Each row was made from one walk, in order. Every step used is in the known rows, and no mark comes twice. Write each row's walk.
In the rows, 128 means zero.
Known rows
C H J F: [ 90 122 136 109 150 132 177 117 112 141 148 106  95 108 179 118  75 117
 135 132  35 122 102 125 150 125  27  85 146 105 189 153 118 140 141 136
 155 121  81 134 192 185 151 160]
D T: [151 132 124 114 117 109  96 105 128 175 168 147 146 116 123 112 109 139
 111 126 119 102 142 137 115 123 152 109 120 160 143 148 151 117 144 126
 108 145 145 162 157 150 162 192]
C H X: [111 188 139 139 153 174 159  88 124 120  73 155  70  82 158 101  90 166
 135 124 109  95  94 155 117 122  92  92 105  99 193 133 135 132 146 110
 154 146 106 164 141 101 136 170]
X K M Y: [118 181 124 134 222 142 180  85  97 109 137 164 143 117 147 149 121 165
 133 125 143 160 114 103 104 134 101 148 113 150 138  78  94  75 193 141
  85 183  61 107 102 116 135 119]
N R: [157 146 119  71 124 123 135 158 153 154 132 135 125 150 151 129  91 122
 185 145 138 139  99 108 108 115 123 131 122 155 139 128 130 142 112 118
 107 102 111 128 154 112 133 154]
P J H X K Q: [149 182 103 144 164 134 158 119 106  89  57 155 130  92 145 114  79 141
 133  98 139 136 108 105 103 146 112 125  97 130 183  75 140  87 110 140
 112 172 126  76  87  72 179 160]
Q K M E: [114 163 102 128 219 136 133 135  22 141 167 149 139  99 104 145 120 140
 175 146 121 121  99 128 104 119 101  66 114 142 116 115  99  93 181 127
 100 130  73 128 113 176 122  98]
X H: [124 145 119 110 108 123 130 114  82 162 131 131 153 142 128 106 149  91
  93 158 129 156 150 131 143 142  73 130 145 118 139  69 118  92 154 105
 136 134 167 103 126 120 159 129]
T D: [162 132 110 154 151 115  69 106 107 118 112 124 142  79 123 142 144 116
 164 153  98 145 118 109  94 133 119 128 130 142 138 116 138 113 135 136
 121 153 114 145  86 134 121  99]
D H R N: [102 145 160 162 112 193 146 131 155 137 135 106  89 120 129 162 132 156
 127 173 128 108 124 139 122 125 148 100 159 172 168 154  85  95 166  67
 121 135 117 140 121 142 144 184]
Q K: [121 137  94 157 173  91  83 150  68 148 139 140 121 133 147 130 108 135
 135 134 117  92 121 122 102 120 157 114 108 133 112 108 151 143 134  86
 111 102 108 142 120 165 116 115]
F J H X K: [135 129 110  95 133 154 169 125 132 144  78 156 104  89 168  87  60 181
 138  92 174 165 106 108  84 148  77 144 106 100 182  68 140  74 194 168
 167 186 101  66  78  68 161 118]
H R: [101 144 168 169 143 161 168 121  90 117 107 110 100  94 144 159 124 123
 115 127 148 109 110 107 140 139 132 121 135 141 125 140 113 105 136 123
 139 141 164 140 133 131 143 122]
T D H: [153 138 115 116 127 100  50 142 135 159 150 132 108  81 126 161 118 106
 135 173  88 122 116 136  78 107 138 112 142 170 133 150 116  98 138 118
  90 140 125 153  74 158 131 147]
N R H: [138 205  96  81 115 136 107 141 173 185 133 129 136 148 162 125 123 152
 183 139 134 130 114 136 161 119  93 114 123 152 135 117 139 128 119 109
 139  80  98 145 165 107 122 180]
B M: [127 120 120 124 107 122 105 137 132  94 138 110 150 102 155 133 133 129
 151  89 125 159 139 154 168 120 122 140 128 149  97 135 180 108 170 151
 113 120 117 140 114 113 149 145]
T D H R S: [ 98 148 175 162 166 154 107 132 100 141  97 124 121  84 147 155 109 147
 104 163 132 115 127 142 113  99 156 104 192 130 158 166  94  90 147 107
 147 109 149 174 138 165 111 132]
F J H C: [145 105 135 112 149 154 122 140 106 140  80 113 123 112 138  97  78 136
 161 126 166 171  93 101 104 155  88  90  84 117 188 136 135 105 172 208
 155 147 108 106 123 138 163 121]
S R H X K: [107 208 100 115 124 135 152  98 156 166 110 158 116  81 156  98  91 202
 123  89 176 142 145 161  94 122  75 117 141 131 141  75 152 107 164 118
 167 169 130 104 114  51 147 146]
H J P: [ 97 137 112 136 125 142 173 171 148 137 162  81 119 146 137 161 104 143
 181 118 106 137 133 101 136 145 102 123 143 119 196 136 114 109 200 154
 147  95  91 126 158 163 147 108]
P J: [142 102 115 148 114 100 121 132 120 134  96 121 120 149 143 132 123 157
 151 126 101 127 125 139 136 128 142 112 109 152 112 135 126  98  90 134
 130  92 105 124 134 119 132 140]
M E: [115 148 110 106 132 147 160 138  92 131 153 109 116 118  95 131 153 145
 168 147 136 130 122 152 131 101  78  92 122 138 131 136  92  93 179 151
 130 146 115 128 125 158 126  93]
F J H D T: [135  99 134 120 155 121 105 107 113 195 135 147 178  92 109 104  69 153
 111  83 138 117 125  78  99 153 143 107  58 151 173 155 143  83 215 180
 148 154 105 131 144 177 170 176]
W M K X H D: [ 99 161 154 141 214 113 152  68  41 156 109 166 190  70 105 116  93 101
 102  73 147 144 155 103  88 131  73 101 107 113 150  82 104  58 187 136
 135 173 111  90 140 161 186 127]
E Z: [144 131 158 120 102 103 127 157 148 107  93 152 116 158 121 153 112 132
 186 135 103 117 131 135 135  94 122 126 153 114 120 151 134  95 183 147
  95 120 127 136 160 127 106 167]
T D H J F: [112 105 116 108 146 104 117 142 117 171 176 108 103  73 170 143  58  87
 148 143  44 143 107 125 113 109  39  95 166 146 174 157 121 123 139 136
 115 136  96 129 138 196 157 148]
D H: [127 136 130  96 110 113  96 159 152 167 162 136  96 119 129 148 104 114
 108 153 110 110 126 150 104 104 145 110 141 158 126 160 109 111 132 112
  95 117 137 140 106 153 136 169]
Q K X H J F: [ 99 138 103 116 177  92 137 123  40 186 164 127 136  96 186 100  34  69
 150 122  74 151 115 125 136 127   8  95 167 110 175 110 144 119 121 106
 129 127 102  90 163 184 178 148]
Z E: [129 120 104 121 134 130 126 122  94 156 120 139 113 129  91 121 136 119
 144 141 123  97 160 136 115 117 135 101 102  87 121 172  99 141 143 138
 196 101 138 133 138 115 136 103]
Q K X H R: [108 193 146 168 174 131 136 104   4 160 108 136 128  83 160 131  91  79
 116 134 154 120 109 111 132 146  96 108 149 129 130 100 127  76 118  82
 126 142 174 110 125 134 175 141]
Y M: [116 136 112 150 180 142 130 125 126 110 150 158 140 123 103  77 168 112
 160  96 121 126 104 135 131 101 112 137 133 127  90 143 154  89 159 110
 103 128 107 128 149 146 106 151]
W M Y: [124 162 130 139 242 143 157 101  99 113 142 145 100 144 116 150 144 155
 177 128 120 107 102 136 123  83 113 129 104 152 162 126 108 114 197 140
 110 158  87 144 141 175 125 110]
D H X K Q: [136 200 123 129 163 128 162 128 120 100 102 159 118  71 144 131  96 114
  90 110 140 113 118 135  88 130 127 125 129 147 166 100 135 111 123 103
  85 198 150 108  83  84 167 173]
T D H X K M: [142 165 129 126 199 138 122  91  98 136 124 197 130  30 155 146  69 139
 122 116 127 158 108 106  48 147 108 102 141 144 148  77 119  74 160 118
  93 182  89 108  65  84 155 151]
J F: [137  93 111 103 135 127 117 130 120 148 152 116 107 118 161 126  96  95
 139 112  95 137 129 131 132 129  72 120 135 123 140 126 124 147 113 153
 137 130 118  89 160 149 128 144]
S R: [120 161 123 118 138  97 110 133 131 170 141 128 141 139  83 116  98 144
 141 124 147 135 125 152  93 112 136 108 150 155 100 159 149 163 127 142
 147 130 154 118 135 114 124 129]
C H X K M: [121 177 148 124 200 165 178  72  94 113 105 196 125  63 163 125  80 166
 105 103 123 139 106 109  79 158 100  94 125 110 157  73 115  89 159 118
 125 167  80 110 112  75 152 161]
J H R: [117 144 153 151 143 184 141 129  96 128  90 116 100  98 138 148  85 132
 147 127 153 132  96  67 142 147 112 121 109 119 159 120 110  79 149 158
 149 122 147 107 121 139 165 126]
W M: [140 114 149 127 209 136 128 119  98 124 146 153 108 124 107 144 132 129
 156 109 111  96 112 131 110  98 138  94 130 129 147 129 128 135 153 128
 138 125 126 133 153 164 138 125]
Y M W: [ 72 154  96 130 172 147 100 137  99 123 149 114 162 134  87  92 185 105
 145 117 147 123 117 123 125 121 105 128  87 121 162 140 160  44 160 139
  65 132  91 119 156 156 117 129]
X H C: [119 144 140 133 125 133 135 104  74 139 111 123 140 105 141 103 135 100
  99 152 158 167 152 138 110 143  62  84 126 128 163  87 118 103 151 128
 130 152 172 128 154 124 182 131]
P J H: [156 106  98 121 118 132  87 141 130 145  79 130 122 153 132 115  74 163
 185 127 115 155 108  88 137 135 116 115  81 118 159 110 124  72 115 181
 145  76  89  82 116 130 160 142]
B M E Z: [133 141 135 101  93 112 139 170 120  87 119 124 121 132 111 161 135 147
 233 127 106 137 134 172 161  67  79 105 149 134 103 162 142  53 250 183
  88 130 111 145 149 140 118 149]
W M B: [128 166 143  93 214 142 158 126  84 143 161 109 112 126 104 174 139 143
 168 149 132  97 100 125 118  92 100  78 121 174 154 152 112 111 205 154
 125 126 119 100 129 180 131 126]

Write each row's walk
[146 113 124 140 131 140 101 126 114 128  70 121 116 114 144 112  74 157
 173 128 148 167 120 105 106 139  94  73  74 128 180 118 122  88 122 187
 137 106 109 111 143 133 182 140] : P J H C
[ 76 161 133 165 158 137 130  96 137 152 120 132 175  82 127 139 135 160
 102  72 142 114 154 106 143 143 108 104  77 138 131 127 117 106 178 124
 169 120  97 146 153 148 125 143] : R H D
[139 177 125 133 158 117 167 123 107  76 109 136 155 110 129 134 140 110
  89 113 134 124 129 110 110 149 136 138 127 138 140  86 130 116 115 119
 100 184 151  94 100  94 155 144] : X K Q
[ 83 163 102 135 217 125  71 136  32 149 144 130 173 117 118 146 118 115
 125 139 137 117 113  91  94 160 139  96  76 127 176 106 147  73 136 129
  56 117  69 117 125 160 130 115] : Q K M W
[ 87 158 122 116 186 149 101 123  69 136 137 121 179 115 106 145 131 111
 119 134 145 141 117  95 111 167 122 105  88 125 187 118 133  63 133 156
  66 132  80 109 132 137 138 125] : K M W
[ 82 191 168 161 197 164 161  97  45 138  80 153 167 105 139  81 114 125
 110 126 165 152 138 155 139  99  86 122 206  81 141 111 109  36 160 113
 143 135 138 123 169 146 138 135] : Y M K X H R S
[117 156 122 143 121 150 118 123 175 155 140 115 143 163  79 116 125 183
 163 155 140 142 138 162  99 120 140 101 164 164 152 148 126 153 156  95
 150 133 103 115 133 112 125 162] : S R N
[122 137 151 120 125 124 109 138 132 145 135 126  97  89 140 138 100 118
 111 147 144 130 134 152  80 113 120  68 122 160 153 159 110 121 136 130
  96 140 147 158 136 152 163 162] : D H C
[ 81 144 101 110 113 132  81 148 104 110 138  74 171 115 129 135 157 121
 137 110 151 148 145 139 155 137 113 130  85 139 166 134 181  58 169 172
  74 126  98 128 129 129 150 123] : B M W
[ 81 140 183 170 165 173 159 124  96 121  85 122 133 113 150 136 116 163
  99 135 157 117 134 139 144 112 149 118 183 102 154 151 101 108 140 113
 171 103 151 160 172 145 110 117] : H R S
[ 81 145 185 148 154 162 137 143 113 146 105 127 113 110 151 148  99 154
  85 151 148 107 132 152 129  98 161 105 190 123 154 172  89  98 144 103
 150  96 155 168 159 161 115 146] : D H R S
[110 183 113 114 189 146 158 132 106 132 166 112 136 126 103 121 167 130
 173 139 140 122  92 127 134  95  79 111 123 173 110 164 132  75 210 140
  97 128 102  97 125 165 105 148] : Y M B
[124 245 105 139 171 127 156 109 121 119  92 154 145  83 128 113 105 144
 114  94 157 122 120 150 106 135 105 116 132 147 154  92 161 131 121 113
 128 191 154 104 105  60 154 166] : S R H X K Q
[140 198 117  98 138 107 130  88  53 169 105 153 173 119 132  85  95  81
 120 139 144 177 147 145 120 132  47 128 164  98 138  59 124  52 125 133
 108 172 131  73 110 115 188 142] : M K X H
[110 198 160 144 149 146 169  89  29 149  90 131 134  85 147 124  99  86
 108 135 160 148 124 119 133 143  66 122 164 118 132  87 111  45 133 126
 122 177 166  97 119 119 190 136] : M K X H R
[114 178 129 144 129 146 114 105 133 140 111 118 130  97 154 118 136 151
 136 126 156 137 141 156 137 133  82  70 113 139 158 125 134 125 133 137
 143 127 130 161 167 126 147 154] : R H C
[149  72 102 119 126 103 113 132 115 154 126 109  99 138 172 128  92 120
 157 110  73 134 126 140 140 127  84 107 120 140 127 132 121 123  82 158
 138 101  97  85 165 140 132 153] : P J F
[135 190 102 124 168  89  89 107  23 181 128 162 165 116 149  92  87  77
 132 137 139 140 128 133 118 138  85 111 145 112 135  79 147  92 108  79
 114 129 141  89 117 130 170 149] : Q K X H
[120 185 136  88 193 143 181 108  82 140 155 128 155 101 134 174 116 154
 126 147 152 149 111  93  98 145  89  99 129 172 131 106  98  73 200 156
 100 151  93  63  89 123 138 137] : X K M B
[118 148 151 175 126 185 116 122 145 132 127 104  98  96 126 170 140 150
 145 186 113 116 118 130 105 126 144  99 161 180 174 149  90  89 169  70
 118 150 110 149 100 145 142 169] : T D H R N
[127 143 109 110 112 114 128 130 120 103 112 113 151 114 141 119 124 145
 138 105 125 173 162 160 137 104  94 148 137 126  91  83 156  64 194 192
  89 161  84 125 100 129 162 117] : B M K
[133 158 110 114 127 124 128 111 143 142 115 165  91  43 168 127  85 159
 115 120 142 139 132 138  49 115  98 125 138 143 158  80 126  77 168 110
 116 192 126 115  67  82 159 140] : T D H X K
[119 120 148 157 133 217 158 133 135 134  90  95 111 140 125 130 115 171
 169 155 147 141  92  98 141 159 122 117 128 138 196 136 105  84 194 127
 170 143  86 101 111 132 145 149] : F J H R N
[142 138 138 137 139 115  70 125 118 139 125 123 104  58 138 148 109 110
 135 163 125 141 125 142  58 116 116  69 124 171 158 151 118 111 140 138
  92 157 139 167 112 153 159 144] : T D H C
[104 153  96 123 174 156 161 134  89 116 171 132 124 117  76  91 185 132
 194 122 130 128 102 158 133  80  65  98 125 135 100 149 113  61 204 138
 112 146  97 128 142 171 110 112] : Y M E
[ 85 196 118 106 128 130 173 145 156 174 147 118 143 123 170 121  82 154
 179 142 102 140 100 123 171 113  50 100 152 145 175 143 145 120 147  99
 142  88  79 171 174 148 156 162] : N R H J
[117 119 146 148 148 107 114  86 118 172 159 154 175  79 111 125 101 149
  85  84 132  97 158 103  94 132 156  99  80 167 148 155 135 105 184 131
 122 155 131 165 167 171 167 184] : H D T
[ 96  98 124 116 145 122 167 135 114 149 163 105 114 102 170 122  65 103
 145 115  69 146 116 120 145 123  33 106 158 120 170 144 129 140 135 141
 139 128  95 114 173 179 154 137] : H J F
[142 139 101 142 139 162 114 123 131 146  53 157  90  96 153  93  35 176
 193 103 140 145  94 117 118 125  87 110  81 110 197 106 143  88 127 159
 150 114  93 102 107  93 165 152] : P J H X
[103 179  99 113 123 125 165 151 103 145 150  88 160 127 155 136  84 115
 187 106 114 186 155 126 149 143  44 133 166 107 185  91 137  46 223 175
 124 124  84  97 138 150 197 123] : B M K X H J P
[127 176 113 119 238 167 184  95  92 131  97 172 127 102 157 118  70 179
 166 111 161 178  74  94 100 147  74 149  90 134 182  81 111  60 228 180
 112 199  36  86  74 103 142 118] : F J H X K M Y
[106 181 139 184 155 174 137 101  66 147 114 123 133 118 144 128 118 131
 144 164 145 123 125 129 130 147 113 100 162 144 174 100 112  84 150  42
 132 140 119 109 127 130 163 168] : Q K X H R N
[117 170 128 137 180  99 118  61  68 190 154 183 210  73 101  69  99 112
  93  74 138 128 161 118  89 120  94 105 104 146 134 114 143  32 201 129
  95 188 119 129 162 172 195 201] : Y M K X H D T
[ 91 138 107 115 140 130 150 128 129 172 164 104 121 105 182 119  78 120
 151 112  68 140 122 137 177 123  13  96 158 122 171 137 135 134 135 135
 155 110  88 124 183 173 146 156] : R H J F
[139 165 114 137 147 136  83 123 132 157 109 159  78  38 147 129  69 129
 152 136 120 120 100 154  74 101 107 106 130 152 176 140 138 110 146 110
 103 165 122 156  73 115 139 155] : T D H X
[146 100 104 104 129 139 145 186 137 155 139  76 114 178 133 150 137 134
 180 111 135 132 113 119 127 168 146 147 116 122 161 145 123 113 210 198
 170 120  91  93 129 132  99  99] : F J P
[117 157 122 101 115 131 157 122 155 147 124 165  83  70 170 120  77 165
  96 108 156 132 138 148  67 113 103 126 138 135 154  87 122  85 163 106
 119 179 133 108  86  79 162 154] : D H X K
[ 74 148 136 130 125 120 192 122  84 157 143 117 157 120 142 105 104 104
 106 157  96 161 129 115 155 132  34 114 170 117 177 102 128  91 177  96
 139 130 133 138 144 157 185 122] : X H J
[138 129 131 128 140 158 105 123 121 124  89 125 122 102 134 110  79 139
 159 129 164 167 122  98 101 141  86  83  87 113 190 114 124 108 147 183
 134 127 124 114 138 139 179 133] : J H C
[119 191 117 119 235 124 130 131  39 159 162 128 149 110 132 174 100 138
 151 162 131 115  89  96 102 133 114  78 112 178 126 129 120 104 186 130
  86 111  79  96  95 169 118 133] : Q K M B
[ 88 187 175 149 172 158 161  97  46 146  68 139 163 109 151 107  94 133
  93 142 169 152 149 151 136 113  93 117 205  83 161 104  97  55 141 123
 155 133 149 122 158 137 149 125] : M K X H R S
[ 97 119 172 144 173 187 148 143  92 143  61 116 135 128 147 116  84 168
 127 134 164 140 101 111 148 132 135 120 160  87 181 153 107  86 171 163
 199 102 125 128 149 151 115 112] : F J H R S
[128 150 107 107 126 159 155 110 145 132  86 166 104  79 163  98  60 183
 136  94 171 162 128 102  83 136  75 137 110  97 183  52 131  77 173 148
 152 170 115  72  88  69 175 129] : J H X K
[109 183 144 161 122 186 157  91  92 121 101 108 149 106 143 123 127 136
 148 144 148 170 146 152 150 137  79 119 176 142 160  89 121  42 185  98
 120 171 104 103 113 111 190 173] : B M K X H R N
[141 138 155 101 156 124 153 160 100 106 126 150  93 146  82 168 137 145
 235 139  96  97 115 157 123  52  90  74 149 124 135 158 105  72 239 167
 103 133 115 140 173 173 111 138] : W M E Z
[ 95 103 126  94 135 111 147 155 129 175 185 111  95  99 171 136  49  93
 131 130  59 134 113 136 132 106  44  95 165 138 170 164 117 130 136 131
 119 123 102 119 160 194 160 164] : D H J F
